Known rows, with every way that one mark hangs from another
meve{lonafu pedi}: [  7.6   4.2   7.0   7.6  28.3 -22.2   0.4   1.3   4.8  11.8   2.9  13.1
   6.5  -2.3  25.0  30.5 -13.0  10.4  34.3 -41.0  -6.3  -8.6   6.4  -6.5
 -20.7]
lonafu{lunu{vefe} meve{pedi{notu{bamit}}} talin}: [-10.4   4.0 -17.1  10.0  15.4   7.5  -4.9 -10.1 -17.2 -37.5  -1.0 -11.8
  -0.5  12.7 -25.6  13.5  -9.7  -3.1  30.0  14.0 -12.0  10.8  -5.2  41.6
   3.8]
meve{lonafu}: [ 24.5   4.9  17.7  10.5  20.2 -38.5   1.6   1.4  17.1  22.9   0.7  16.4
   5.2 -12.0  32.5  24.0  -8.8  10.0  14.6 -33.2  -4.0  -9.2  -0.5 -26.8
 -13.7]
lunu{lonafu{meve} vefe}: [  2.2   5.0   2.7  -2.4   7.4  34.4  -7.3  -0.7  -3.5   7.2  -0.2  -4.5
 -11.7 -11.2  -8.7 -14.9  -5.5  -2.7 -27.5   4.7 -10.7  -5.2  -9.8 -13.1
  20.9]
lonafu{lunu talin}: [  9.7  -9.5   6.6  15.9  14.6   9.5   3.2   3.0  11.2  12.5  -3.6  -3.8
  12.5  -5.2  -8.8  20.3  -4.1   7.5   6.3  -6.0 -11.0   1.4  -6.7 -16.7
  -1.3]
dopam{notu}: [ 13.6  39.7  18.7  -2.3  26.4  -5.2   7.0  12.2  33.3   4.3  -8.3   9.6
 -13.8   4.4  36.3  -2.1 -10.0   1.4   8.8 -24.0   5.0 -11.5  -1.0 -13.1
 -16.4]
lunu{lonafu{talin}}: [  6.5  -7.0  -1.6   4.3   5.4  23.5  -8.5   0.1   9.9   3.8  -4.1  -3.6
  -3.6 -10.3  -5.9   0.4  -3.6   5.1 -19.9  -9.2 -11.1 -14.0  -7.6 -15.6
   5.5]
memup{vefe{lunu{lonafu{meve{pedi} talin}}}}: [ -2.3 -28.3  -5.2  -2.5 -42.8  29.8   4.0  -1.5 -16.1  11.9  -0.8  -1.3
   0.9  10.5 -33.1  -1.8  19.5   5.5 -22.0   4.3   2.0  -3.7   4.3  -5.1
   8.3]
vefe{lunu{lonafu} memup}: [-15.7  -2.9   5.5 -15.4 -38.1   3.3   6.0  11.7  12.7  28.2   1.2   3.8
   0.8 -16.4   8.4 -27.3  11.3  -6.3 -29.1  12.2  20.0   6.2   5.3 -24.2
   2.8]
vefe{lunu{lonafu{meve{pedi} talin}} memup}: [-31.0 -28.0 -16.8  -4.6 -29.8  31.8  -2.9   1.9 -13.9  13.7   0.4  -6.9
  -3.5   0.1 -30.6 -19.5  12.8   0.7 -24.8  13.3   4.2   4.2   4.5  11.2
   3.5]
lonafu{lunu}: [ 11.9  12.2  18.6   7.9  13.8   0.3   9.8   6.9  17.4  14.9  -3.9   4.2
   9.6 -10.2  10.5  16.6  -8.8   0.8   8.9 -14.1  -2.8   2.9  -1.7 -27.7
  -3.1]
bamit{notu{dopam}}: [ 39.8  39.5  28.2  -3.1  25.0 -45.6   3.6  -2.3  24.6 -28.7  -4.2  10.1
  -5.0  -0.5  38.9   5.1  -8.0 -11.5  16.2 -23.5  16.0  -7.2   6.7 -14.5
 -19.4]
lunu{lonafu{meve{pedi}} vefe}: [-12.4   3.7  -5.4  -4.5  13.6  46.4  -9.0  -0.7 -13.2  -1.8   1.3  -6.2
 -10.3  -3.6 -13.6  -9.5  -8.7  -2.2 -11.6  -1.3 -13.6  -5.1  -4.0   3.3
  16.3]
meve{lonafu{lunu{vefe{memup}}} pedi{notu{dopam}}}: [ -8.2   8.3  -5.6   3.7  24.1 -76.7   5.4  -7.3 -11.6 -19.2  10.8   3.3
   7.4   5.9  28.6  28.8 -10.5  -1.8  52.0   2.3  16.1  19.1   4.9  18.3
 -17.1]
lonafu{lunu{vefe{memup}} talin}: [ -9.4 -11.6   2.2   2.8   8.6   7.5   3.3  10.5   7.7  25.2   4.0  -6.9
  19.4 -10.8  -3.9  -4.3   3.7   2.0   2.4  26.6  -0.6  15.4  -7.9 -12.7
   5.0]
zizal{memup{vefe{lunu{lonafu{meve}}}}}: [ 24.6 -17.1  16.2  -9.3 -43.2   7.1  13.4   4.1   4.6  25.9  -1.2   4.8
   5.2   0.1   9.9 -15.5  22.4   5.1 -39.3   4.3  -2.8  -8.4   2.9 -42.4
   7.0]
meve{pedi}: [  7.4  15.8  11.9  -4.7  23.6   8.1   5.6   6.1  14.2   6.7  -2.6   9.9
   3.7  -2.8  23.4  11.4 -12.2   2.0  19.1 -35.2   2.8 -11.9   7.9  -4.1
 -11.9]
lonafu{lunu{vefe{memup}} meve{pedi{notu}} talin}: [-21.6 -14.8 -15.9   6.6   9.1   9.4  -2.8  -5.7 -20.2  -7.4   4.1 -13.7
   8.6   8.5 -24.7   6.9  -2.5   1.6  14.2  23.1  -2.1  14.8  -0.4  39.6
   4.9]
notu{bamit dopam pedi}: [ 30.7  61.3  13.9  -0.5  38.0 -88.3   3.8   0.7  34.9 -51.1  -8.5  17.8
  -9.7   7.7  53.5  -3.2 -12.0 -20.2  38.0 -19.3  12.0  -3.1   0.6   4.5
 -22.0]
lonafu{lunu{vefe{memup}} meve{pedi} talin}: [-25.8 -22.1 -12.6   8.7  17.5  33.6  -2.0   2.1 -18.4  11.8   3.2 -12.2
  11.1   5.1 -31.9   1.8   0.7   3.8  10.2  19.8 -10.4  13.9  -3.2  21.6
   4.4]
vefe{lunu{lonafu{talin}} memup}: [-17.9 -19.5  -4.4  -9.3 -36.8  10.6   1.4   9.0   7.4  25.7   1.2  -2.5
   2.7 -12.4  -7.4 -23.3  15.1  -1.1 -31.0  19.0  12.4   5.3   0.8 -16.3
   4.3]
meve{lonafu pedi{notu{bamit}}}: [ 10.6  29.5  -1.2   2.2  17.8 -57.8  -1.6  -7.1   8.7 -32.8   0.1  15.4
  -0.8   2.2  39.6  27.3 -17.9  -0.7  53.1 -33.1   5.1  -6.3   8.5  23.3
 -26.5]

Rows
[-17.4 -15.2 -14.7   9.7  12.9 -33.6  -3.6  -3.3 -13.0  -2.0  12.0  -4.3
  19.2   2.9   3.1  28.9  -5.0   8.0  41.8  12.0  -2.8  16.9   1.5  23.8
 -10.3]	meve{lonafu{lunu{vefe{memup}} talin} pedi{notu}}
[-27.0   0.2  -8.7 -11.3   5.8  38.1  -8.0   4.0 -11.3   8.8   3.4  -5.0
  -5.7  -7.7  -7.5 -26.0  -2.3  -5.2 -15.5  13.7   0.1   1.4   0.0  10.8
  11.1]	lunu{lonafu{meve{pedi}} vefe{memup}}
[  3.5  -6.8   0.5 -10.5 -51.6   1.6   7.6  -5.5 -12.1  -2.2  -0.2   3.3
  -2.7  10.2 -12.0  -1.0  12.8  -1.6 -16.5   1.1  15.2  -2.0  10.9   4.1
   8.0]	memup{vefe{lunu{lonafu{meve{pedi{notu}}}}}}
[-10.5  -9.2 -19.8   0.4   6.6  32.3 -14.9 -10.7 -21.2 -20.6   2.3 -14.1
 -11.3   3.9 -25.0  -1.0  -7.2   1.5  -9.9   9.1 -13.3  -5.3  -6.1  28.8
  17.4]	lunu{lonafu{meve{pedi{notu}} talin} vefe}
[ 35.9  49.5  10.7  -6.9  17.0 -89.2   8.1 -11.4  25.3 -53.7  -8.6  14.7
 -16.5   2.4  54.4   4.2 -15.3 -14.8  29.9 -21.9  31.2  -8.3   1.6  15.0
 -18.5]	pedi{notu{bamit dopam}}
[ 12.0 -12.0  11.6  -6.5 -48.9  12.4   9.2   0.9  -2.0  22.2  -2.6   6.3
  -1.9   0.2 -14.2 -10.7  18.0   0.2 -34.5   3.7   9.9  -3.3   3.1 -26.6
  12.3]	memup{vefe{lunu{lonafu{meve}}}}
[ 13.0  14.1   4.1   1.7  15.2  -6.4   0.9  -9.5  -1.3 -15.1  -4.8   5.4
  -8.3   7.0  10.8  14.6 -14.7   1.5  10.9 -30.9   4.2 -13.0   8.7  29.0
  -5.3]	lonafu{meve{pedi{notu}}}
[ 40.1  55.7  27.9   1.1  33.9 -67.3  -1.8   1.1  31.1 -42.6  -2.5  10.9
  -0.3   7.3  44.7   4.0  -8.3 -17.4  25.0 -17.2   7.5  -2.2   9.6  -5.0
 -21.0]	bamit{notu{dopam pedi}}
[-14.7 -15.2 -16.4   2.3  14.7  53.9 -14.1  -4.4 -19.4  -4.1   1.6 -13.2
  -8.5   1.0 -32.4  -5.3  -4.4   3.3 -13.7   5.9 -21.3  -5.9  -8.6  12.5
  16.5]	lunu{lonafu{meve{pedi} talin} vefe}
[ 10.2 -33.9  -0.4  -6.0 -36.2  25.5   8.2   1.2  -8.9  16.4   0.6  -2.4
   8.2  10.0  -9.3  -7.4  23.8   9.6 -26.3   4.3 -10.7  -8.6   4.2 -20.8
   2.9]	zizal{memup{vefe{lunu{lonafu{meve{pedi} talin}}}}}
[-20.9  -3.1  -0.4   4.5  23.1 -13.7   2.4   8.0  -5.4  20.9  10.4   3.7
  19.5  -6.0  12.0  19.8  -6.2   4.6  39.0   1.4  -4.3  17.5   3.1  -6.2
 -11.7]	meve{lonafu{lunu{vefe{memup}}} pedi}
[-18.4 -26.8  -9.1  -2.4 -36.6  20.3  -2.2   2.0  -5.4  22.4  -1.2  -5.1
  -4.5  -5.9 -25.4 -24.3  15.3   0.6 -39.3  18.4   6.2   3.8  -0.7  -2.7
   7.8]	vefe{lunu{lonafu{meve talin}} memup}
[-13.1 -19.6  -9.4  14.5  25.3  42.8  -2.5  -2.8 -20.5   2.5   1.3 -13.3
   5.7   8.2 -38.0  16.6  -5.1   6.3  13.1   6.8 -22.7   8.3  -6.8  14.9
   8.6]	lonafu{lunu{vefe} meve{pedi} talin}
[ 22.9 -32.4   7.4  -3.6 -42.6  11.8   8.9   1.7  -0.4  23.7  -1.1  -1.0
   7.3   3.9  -4.8 -12.3  26.4   9.8 -40.8   9.8  -9.7  -9.5  -0.9 -34.7
   7.8]	zizal{memup{vefe{lunu{lonafu{meve talin}}}}}
[  8.4   1.2  13.3  13.2  21.1 -24.4   3.2   4.5   5.0  23.9   6.7   5.2
  13.8 -11.9  14.0  26.2  -8.0   6.7  22.6  -3.0 -12.8  11.9  -7.3 -31.9
  -1.8]	meve{lonafu{lunu{vefe}}}
[ -0.7 -12.6   3.7  -8.6 -43.0  23.9   8.4   0.8 -10.9  14.7  -0.9   4.6
  -1.4   7.1 -18.6  -5.9  15.8   0.4 -21.2  -1.7   8.3  -2.7   8.1 -12.6
   7.4]	memup{vefe{lunu{lonafu{meve{pedi}}}}}
[-16.4  -9.4   0.4  -8.7 -37.1  13.4   2.5   5.0   0.2  24.5  -1.4   1.1
  -6.2 -10.3  -9.0 -28.2  11.8  -4.8 -37.7  12.8  12.7   4.8   3.7 -11.3
   7.6]	vefe{lunu{lonafu{meve}} memup}
[ 12.6  -5.1  15.5 -12.5 -49.7   2.8  12.1   7.3   9.4  25.2  -0.6   8.4
   4.4  -4.9   0.9  -9.8  17.5  -1.0 -27.2   4.0  14.7  -1.8   4.3 -38.9
   8.5]	memup{vefe{lunu{lonafu}}}
[-12.0   9.8   5.0 -16.4  -0.5  13.4  -3.0  11.5  12.4  21.2   4.2  -0.4
   1.8 -21.4  16.6 -31.0   0.5  -6.8 -22.0  19.0   8.5   2.5  -3.7 -19.6
  11.4]	lunu{lonafu vefe{memup}}
[ -5.3 -20.5  -0.3  14.9  15.3 -23.5  -1.2   5.1   0.6  30.1   8.7  -1.0
  20.5 -10.3   0.4  16.5   2.5  10.1  17.9  15.8  -9.8  15.9  -8.9 -17.3
  -4.2]	meve{lonafu{lunu{vefe{memup}} talin}}
[  1.2 -22.9  -7.6  -4.6 -51.2   7.0   3.4  -8.3 -17.1  -4.7  -0.2  -2.2
  -1.3  14.2 -25.7   1.9  16.4   3.3 -17.9   7.2   9.1  -3.2   6.5  12.3
   9.2]	memup{vefe{lunu{lonafu{meve{pedi{notu}} talin}}}}
[  0.1   9.0 -24.0   6.2  14.8 -14.8 -12.1 -21.0 -14.0 -65.4  -8.1  -5.8
 -25.4  14.4 -11.9   5.5 -11.4  -6.3  11.5 -11.0   0.0 -11.9  -3.6  43.4
  -5.5]	lunu{lonafu{meve{pedi{notu{bamit dopam}}} talin}}
[-24.7 -12.5 -22.7  -6.5  -1.2  23.5 -13.3  -5.9 -18.5 -10.2   4.5 -13.1
  -5.2   0.0 -18.8 -17.8  -0.5  -1.2 -13.6  22.9   0.3   1.1  -2.2  36.6
  13.0]	lunu{lonafu{meve{pedi{notu}} talin} vefe{memup}}
[  2.1   6.2 -18.1  16.9  24.3 -27.9  -0.4 -19.8 -15.4 -60.3  -7.8  -6.5
 -11.4  22.0 -17.0  26.6 -12.9  -4.0  38.6  -7.6  -1.0   3.8  -2.1  48.0
 -12.4]	lonafu{lunu meve{pedi{notu{bamit dopam}}} talin}
[-28.8 -18.3 -19.4  -4.7   7.3  47.0 -13.1   1.0 -17.2   6.6   3.8 -12.2
  -2.6  -3.1 -25.2 -22.0   2.5   0.7 -17.5  19.9  -7.6   0.2  -4.7  20.1
  12.4]	lunu{lonafu{meve{pedi} talin} vefe{memup}}
[ -0.3 -13.8  -7.9   4.6   8.1  41.5 -13.1  -3.8  -9.7   5.3   0.0 -11.6
  -9.4  -6.4 -25.5 -10.6  -0.9   3.3 -29.9  11.9 -18.9  -6.4 -14.9  -3.4
  22.6]	lunu{lonafu{meve talin} vefe}
[ 10.1  75.7  13.7  -2.2  34.2 -38.3   0.4  15.7  45.7 -35.6 -10.3  13.6
 -14.1  13.1  49.2 -13.8 -12.4 -13.6  33.6 -13.1  -0.9  -4.6   0.3   7.6
 -25.6]	dopam{notu{bamit pedi}}
